Each row was made from one path, in order. Every step used is in the known rows, and no mark comes twice. Write each row's path.
Known rows:
a, r: [-17   0  28   9  -2   4   9  24  16   5 -21 -17  11   0  -2 -18  -9  -2
   2   8  13  -5   7 -15  -3  -5  -2  -8  -4   7  -3  10   0   2 -15  -3
  19  -2  -3   0  -8]
b, x, q, k, g: [-13 -23  -1  27  -6 -10  27  -5  28   3  15  13 -31 -26  -5  27   5  37
  -4  23  32  -6 -44  -7  -7  -7 -32 -34   1  41  -6  46  52  -4  14 -20
  21  -6  -6 -27  17]
k, g, c, e, m, j: [-15 -20 -14  30   5 -61  19  28  60  14 -13 -12  19 -18   7  30  15  22
  -1  32  26 -25  48 -13  49  48   6 -66  -3  12  27  -3 -24  54  25  13
   3   7 -13 -11 -25]
c, e, m, j, x, q, k, y: [ -8 -24  -2  25  -4 -42  16 -36  58 -17  30 -28 -24 -31  -8  -3 -39  22
 -21  -1  43 -25   7  -5  41  33 -12 -84  -4  41 -33  29   5  29  40   1
  43  -6 -37 -12 -10]
q, x: [ -9 -12  23  -5  -5  -3  17   4  14  -6   7  -9 -21 -14  -5   5  -5   2
  -8  33  15  -9  -3 -17 -10   1   0 -15   0  -4  -3  24  18  12   4  -8
   9   3 -17 -24 -10]
m, j, k, y: [-20 -24  -2   4  -5 -31   8 -28  32   2  23 -32   0 -10  -2  -8 -25  14
   5  22  43  -5  16 -14  24  11 -10 -27 -20  10 -21  14  -1  -4  23 -17
  32   4 -24  10  14]
z, u, e, k, y: [ 35 -20   2   3  -1  28  33   7  53  -7  41 -15  17  -9 -37  -7 -23  13
   0  33  48 -11  17 -19  25  -8  13 -33 -14  29  14  13  -2  26  -3   3
   2  10 -13  36  -1]
q, k, j, x, b: [-30 -20  20  -1   4 -21   4 -16   0 -13  20  -3 -46 -18 -16  38 -23  57
 -16  23  17 -15 -42  -8  14  11   0 -50 -13   4   4  23  30  -7  48 -26
  48  -5 -43 -41  -3]
u, a, r: [ -2  12  33  15   1  15  -2  47  16 -10 -28 -23  22   5  -2 -32 -14 -27
  -7  22  15  -5   4 -21  -5  -5 -10 -10  -1   0   3   4  -5  18  -8 -10
  16   6  -8   9 -13]
c, e: [  2   2   6  21 -22 -21  18  29  30   1   5  -7  -7 -12  -3  17 -16   9
  -4  16  16 -22   0  -5   6   7  22 -25   1   0  30  13  -1  20  -2   5
  28  -4  -2 -13 -14]
c, e, k: [  4   9  21  16 -11 -26  30  16  37  -6  18  -2  12 -16 -14  17 -15   2
   1  11  16 -36   5   4  15   8  10 -56   0   7  21  15  -6  37   5   9
  24   0 -12   3  -2]
b, x, q, k, g, c, e: [ -1 -15  -5  41 -28 -31  33  22  46  14  23  30 -31 -33  -5  38   5  50
  -9  18  21 -39 -30  -3   3  19 -24 -66   8  48  12  53  34  14  31   6
  19 -15   5 -22   6]
x, b: [-26  -7  26   8   1 -18  18   6   0  11  -4  -1 -19 -10   0  21 -11  23
   0  33  15  -7 -26 -20   7  -8  16 -12 -18  -7  22  15  28  -6   7  -4
   7   6 -28 -32 -13]
b, x, j, k, g: [-19 -35   2  14 -10 -29   9 -23  23  10  19  12  -8 -28  15  54  16  41
   6  25  39  11 -34  -3   5   7 -33 -33  -7  14   7  46  31  -4  21 -37
  31  13 -22 -17  10]
j, m: [-13  -2  12  25  -4 -23   8   2  19  12   7 -27 -10  -5  -1  23  -7  25
   4  23  22  -1  -2  -6  11   5  -7  -8 -25 -16   8   8  -7  11   6 -16
  29   1 -10 -30  -6]
g, k, j: [  1 -26 -14  16 -10  -1  30   9  29 -16  22  -5 -33  10 -19  35  -9  21
 -12  32   5 -12   1   4  19   2  20 -48  12  -4  23  -2  14  17  17 -14
  29   1 -15 -13   5]
y, k: [-17  -8  15  -1  -2  -5  23   4  20   9  16 -13  -2   1  -6  11  -9   2
   0  16  11 -19   2  -3  -9 -11  19 -26   8  23   7  20   2  -5  -7 -25
  21  -1 -14  -3  10]
b, x, j: [-15  -8  20  26 -20  -9  17 -20  13   7  11  14 -31 -24  10  28   4   9
 -11  17   9  15 -50 -12  -9  -8  -2 -19  -7   2  18  35  32  -1   9 -21
  14   5 -35 -23 -15]
z, k, j, m: [ -6  -8  -5  48  -3 -10  15 -28  26  -4  43 -11  -6   7 -14  39 -15  42
   1  24  20 -12  -1  -3  22  22   6 -31 -19 -13  28 -16  16   6  11 -27
  37  -7 -22 -26   3]
k, g: [-16 -16  -4  -1   7 -13  19  29  22   9  -8 -12   6   1  -2  25   8  26
   8  36  32  -2   3 -12   9   6  -3  -7  -4   7  10   7   9  10 -10 -12
  14   1   3 -16   0]
e, k: [ -7   6  28   3  12 -10  28   2  23  -4  12  -9  11  -7 -19   8  -5  -2
   9  20  14 -18   3  -1   9  -6  -5 -36  -7   7   3  11  -3  21   0   2
   9   5 -20   4   6]
u, e, k: [  9   3  40  -3   6   1  24  -6  36  -4  22  -9  15 -10 -21  12 -15   5
   3  33  21  -9   1  -5  -1  -3   8 -23  -3  17  25  22 -11  40 -12  11
   4   2 -16  17  -5]
b, x, q, k: [ -8  -8  17  35 -13  -3  24 -20  22  -2  21  11 -46 -30 -10   9 -11  20
 -12  11  13  -7 -51  -5 -16 -19 -21 -34  -3  36  -3  52  47 -10  14 -10
  21  -8 -18 -27  10]
x, q, k, g, c, e, m, j: [-13 -32 -13  37   6 -61  29   8  64   9  13   0  -7 -34  -5  15   6  35
  -4  19  26 -36  28   4  43  40  -8 -80   1  48   5  34   5  38  34  20
   6  -5  -7 -12 -12]
x, j, k, g: [-21 -42   4  -5   3 -33  10  -7  22  11  19  -2   2 -18   8  38   8  39
  15  23  39   4  -8  10  14  11 -19 -19  -5  12   0  43  17  -9   8 -25
  25   8  -8  -8   5]
y, k, q, x: [-20 -20   7 -14   3  12  31  -6  23 -23  33  -3 -31  -2  -8   7 -14   2
 -12  35   5 -18   1  -4 -17  -2   9 -56  20  35 -14  26  16   0   5 -15
  21   8 -18  -7  13]
j, x, b: [-25   9  46  -5   7 -18   5  -1  -5   2  -7 -11 -22 -13  -6  31 -23  36
 -11  36  24  -4 -26 -24   8   1  -1 -21 -18  -2   6  21  16  -6  22 -18
  31   5 -40 -37 -15]
z, k, g, c, e, m, j: [  0 -12  -6  42   3 -49  30  13  59  12   8  -5  33  -9 -11  37   6  14
   3  26  35 -36  57 -18  43  53   3 -66   2  26  41 -13 -10  46  16  18
  -1   0 -18   4 -11]
k, g, c, e, m, j, x, q: [-18  -5   6  30  19 -54  12   2  62   2  -3 -10   1 -28   5  31  -7  55
 -20  37  33 -20  34 -10  52  52 -12 -81  -2  31  -5  20 -11  43  36  -3
  23   2 -24 -25 -30]
x, j: [-18 -15  24   3  -5 -11  17  -5  13  10  14   1 -20 -14   1  12  -4   8
  -1  15   9   9 -23   0   2  -5  11  -7  -6  -2  11  29  17  -3  -5  -6
   9   1 -22 -15 -19]
e, m, j, k, q, x, b: [-36 -41   8   9  24 -42  11 -48  26 -30  12 -13 -23 -29   4  18 -14  22
 -11  50  21  -3  14 -17  33  24 -13 -85 -14  17  -8  25  23  15  47  -4
  18  33 -55 -29  -6]
j, x, q, k, g, c, e, m: [ -3 -21   2  20   9 -44  17  20  58   2  13  -2 -11 -26 -15  40  -2  53
  -8   7  30 -46  17   6  36  39 -34 -91  11  49 -10  43  -3  33  33  15
  28  -8  -5 -26  -6]
u, z, k: [ 18   0  43  22 -15  20  24  23  16  14  19 -11   7  12 -31  12 -25 -22
   4  34  21 -16   8 -15 -14  10  16  -8 -12  32  31   6  15   5 -33  -3
  14  -7 -23   3   4]
r, a: [  3   2  23  10   5  -7   8  29  12   4 -23 -26  -3  -8   0 -22 -15   7
  -3  12   7   4   9  -6 -12  -4   3  -6 -18   3   1   2   3 -11 -16  11
  18  -3   1 -11  -5]
e, c: [-19  -6  22   4  -4  -2  12  16  20  -3 -16 -17  12  -4 -10  19   6  18
  11  45   1  -6  10 -25   6   1 -10 -27 -12  -1  16  18  -9  14  -1  10
  23 -10  -8  -1  -6]
y, k, q, x, j: [-27 -34  14 -17  -3   7  33 -25  18 -22  46  12 -41 -12  -1  13 -11   3
 -14  28   0  -3 -18   6 -15   2  13 -55  21  34 -14  44  30  -8   8 -13
  15   9 -29  -8   0]

Which path is each row?
[-23  -7   3  -1   8   9  29   5  24 -13  22 -11 -19   9 -11   9 -18   7
  -4  24   4 -13   3   1  -8  -9  18 -48  13  38   3  16   1 -10  -8 -11
  24   3  -8   2  17]
y, k, q
[-23 -27  13   9  -3 -13  18 -27  16 -18  39  -3 -49 -16   5  24  -9  26
  -8  38  12  13 -23   4   6  18 -14 -39 -11  -5 -13  31  20   9  20  -4
  19  12 -26 -34 -19]
k, q, x, j, m
[ -2 -36 -18  35   1 -44  32  27  64  12  15  10  -6 -20  -9  28  12  40
   2   5  20 -49  18   9  35  29 -17 -80  10  47   4  39   9  31  17  27
   7  -9   7 -20  -4]
x, q, k, g, c, e, m
[-22 -24  -5  -8   6 -11  27  18  26  12  10 -10  12   4   1  30   7  20
   8  26  29 -17  10  -3  -1   2   5 -25  12  30   5  13   7  -1  -8 -33
  18   1  -2  -6  16]
y, k, g
[-11 -30  -2  -5   1 -20  22  28  21   7   3 -13  -7  -8 -16  21   9  18
  11  16  36 -14  -5   0   0   4 -18 -14  -1  25   4  23  13   6   4  -3
  17  -7   6  -8  15]
q, k, g
[ -6  -7  -8  42 -11 -40  21 -14  45 -14  45  -5   0 -12  -4  42 -11  44
  -1  18  14 -30  -2  14  39  32  10 -79 -17 -19  22  -7  -5  48  34 -18
  51   0 -21 -21  -8]
c, e, k, j, m
[-21 -36  10  -5   3 -39  11   6  28  24  21  10   1 -14   2  39  17  48
  15  26  27 -11   5   8  22  20 -25 -31  -4  15   1  45   4  -8  20  -6
   9   3  -5  -3   6]
x, j, k, g, c
[ -2 -18  -9  12 -15 -47  12  40  45  20  13   0  13 -12  -1  45   4  49
  13  26  33 -43  28   2  23  31 -14 -51   2  18  19  33 -13  17  22   4
  30  -3  17  -4   9]
j, k, g, c, e
[ -8 -33 -16  23  -2 -67  24  27  58  11   0 -14   5 -26  -9  25  14  16
   2  16  30 -38  41  -4  41  46  -6 -73   0  32  21  13 -19  51  38  22
   8  -2  -8  -3  -8]
q, k, g, c, e, m, j
[-23  17  39  -1  15 -23   0  -9  12  -7  -9 -34 -14 -20  -6   4 -26  13
 -18  40  28  12   6 -20   9  15   1 -15 -16   6  -2   9 -12  12  26 -28
  35   2 -34 -12 -16]
m, j, x
[ -3   9  16  12  -1 -23  15  -7  39 -28  31  -4  -6 -14 -13  38 -25  40
 -17  17  17 -32  -4   4  28  27   7 -85   2   0  11   5  -7  43  33 -20
  60  -2 -31 -13  -9]
c, e, k, j, x
[ -2  -7  -6  14 -15 -35  23  57  40  21   0   5   4  -6  -2  36   8  36
   3  30  24 -37  17  -8  19  28   4 -36   4  10  27  11  -8  27   8  15
  10  -9  14  -9 -10]
k, g, c, e
[-11 -14  18  15   0  -7  24  -3  21  -1  21  -2 -35 -20 -19  -7 -18  17
  -4  10  13 -14 -22   7  -4 -15  -7 -22  -1  34 -10  47  33 -12   2   3
  17 -12  -4 -17   7]
x, q, k
[-20 -26  18  -9  -1   5  25 -13  15 -23  27  10 -50 -15  -2   8 -10   9
 -12  35   3  10 -24  -1  -6   4   0 -36   8  10  -9  36  31   1   7   7
   6  10 -24 -19 -17]
k, q, x, j
[-21 -17  19  20  -7 -29  10 -17  13  13  23 -11 -21 -14   6  29  -5  27
   3  17  17  12 -23   5  14   9  -2  -8 -24 -16   8  24   5   5   9 -15
  21   4 -22 -30 -22]
x, j, m
[ -9 -49 -16  22  -6 -64  14   9  58  18  18   7  15 -22   9  55  20  41
  14   8  26 -33  29  12  47  43 -17 -78   3  18  18  39 -11  30  21  11
  15  10  -8 -10 -11]
x, j, k, g, c, e, m
[-16 -39  28 -10  -9 -23   8 -32  14  -4  35   2 -24 -32   4  19  -5  13
  -1  19  21  -3 -12   5  -4   7 -16 -30   0   3 -11  58  29  -4  21 -19
  22  10 -28 -15  -3]
q, x, j, k
[ -4  -9   9  16   4   6  22 -15  32 -27  32  -4 -50   0 -20  34 -30  52
 -30  39  12  -6 -16   7  24   7   1 -65  14  14  -8  19  28   4  29 -29
  50  -4 -25 -26  -2]
g, k, j, x, q
[-32 -26  16 -14   3  -1  34 -14   5 -17  30  10 -40  -6  -2  21 -18  18
 -13  43   7 -21 -21 -14 -10  -1  16 -62  10  29  -4  29  41 -14  19 -14
  15  14 -37 -25   6]
y, k, q, x, b
[ 29   5   8  25   5  25   7  59  23 -14  -8 -21   3  -7 -23 -16 -12 -13
 -17  48  27  -2  10 -20  13 -18  10 -12 -10   7  39   8   4  10   8 -26
   8  18  -8   2 -18]
z, u, a
[  -5   15   25   25    6  -23   22  -12   50  -17   46   20  -19  -21
  -19   29  -25   67  -25   23    1  -45   -4    9   37   32   -1 -105
    4   19   -7   26    5   31   43   -2   43  -11  -27  -16  -14]
g, c, e, k, j, x, q
[ -17    9   29   13    0  -41   19   -3   29   -9   31   21  -15  -18
  -16   52  -19   68  -15   30    6  -49  -15   -7   42   38    9 -102
   -9    0   18   12    3   32   61   -2   40   -1  -48  -25  -18]
g, c, e, k, j, x, b
[-23 -22 -12  11   1  -2  20 -12  26  -5  32  -3 -14   4  -2  19  -8  26
  -9  20   1 -18  -3   3   1   0  34 -46  10   9  13   6  13  -4   6 -41
  35  -3 -21 -12   7]
y, k, j
[-24 -17   7   2  15 -51   7   7  33  19   4 -14  10 -17  -1  22   6  41
  11  47  35 -13  34  -8  27  29 -20 -31 -14  19   3  21 -14   9  35 -13
  14   4  -5   6  10]
m, j, k, g, c
[-27  16  43  12  20 -17   6 -27  19 -11   4 -22 -26 -28  -4  -4 -35  33
 -27  42  25  14  -8 -11  12   9  -2 -21 -13  20 -18  28  11   1  23 -29
  32  -1 -33 -20 -20]
m, j, x, q
[-20  -8  18  11   6 -37   2 -19  22  -1   7 -28   0 -24  -3   2 -19  14
   0  34  28   1  17  -6  12   8  -3 -18 -17  10   5  23  -4  -1  23 -25
  30   7 -19   1   6]
m, j, k
[-15  -9   3   1   9 -20  20  42  28  23  -7  -1   4   1  -6  26  17  33
   8  37  22 -20  16 -12  15  14  -9 -19  -1   8   9  10  -6  12   2   6
  -4  -4   5 -10  -2]
k, g, c
[-23 -19  12  -5  10 -22   9 -28  25 -33  24 -20 -29 -26  -5  -2 -23  12
 -11  51  23   2  15  -7   4  17 -14 -50  -5  22 -16  31   8   6  36 -13
  29  16 -23  -4   9]
m, j, k, q, x
[-15 -55   5 -15 -21 -17  14 -42  24  -3  52  -3 -23 -19   6   9 -10  17
   4  12  35  -8 -14  -3   8  11 -21 -38  -2   2 -40  48  31 -10  21 -10
  21   7 -32  -7   5]
q, x, j, k, y
[-10   7  16  42  -8   3  21 -18  23   1  10  12 -33 -22   2  14 -10  25
 -16  28  11   3 -43 -15  -9 -16  -7 -28  -7  17   3  36  42  -7   2 -20
  18   0 -21 -32  -6]
b, x, q
[ 31 -12  11  12  -2  26  13  30  36  -1  10 -17  -3 -19 -27   2 -19  18
 -11  48  31   9  12 -20   5 -15  32   6 -12  22  53  24   0  13 -11 -10
   6   8   2   8 -21]
z, u, e
[-20 -27 -18  22   5 -60  28  16  62  17   6 -11  23 -14   7  33  15  18
  -1  23  22 -39  52  -6  38  45  17 -85  11  35  24   5 -25  44  27  -8
   9   6 -18   0  -8]
y, k, g, c, e, m, j
[ -6  -1  -5  43 -11 -47  23   0  51   1  46   5  -3 -10  -9  45  -2  53
  -1  19   3 -46   9  11  44  40   5 -91 -16 -17  22  -1 -19  49  45   0
  35  -5 -16 -17 -10]
g, c, e, k, j, m
[-15 -44   2  -2 -16 -19  11 -31  26   7  42  -8 -11 -10   4  10 -15  21
  11   2  34  -4 -13   1  19   3 -14 -27 -10   6 -24  38  16 -18   7  -8
  26   2 -22   3   9]
x, j, k, y
[-10 -10  -2  38  -4 -48  15  -1  47  -5  -8 -26   7 -25   4   9  -9  -6
 -10  18  18 -11  31 -11  33  25  24 -52  -7   2  32   0 -15  45  13   4
  19   9 -28 -13 -28]
c, e, m, j
[ -2 -21  -4  21 -15 -34  32  36  46  14  25  17 -23 -22 -14  22  -2  48
   1  16  22 -46  -3  10  15  21 -11 -53   9  46   5  47  20  12  18  21
  13 -19  19 -13   2]
x, q, k, g, c, e
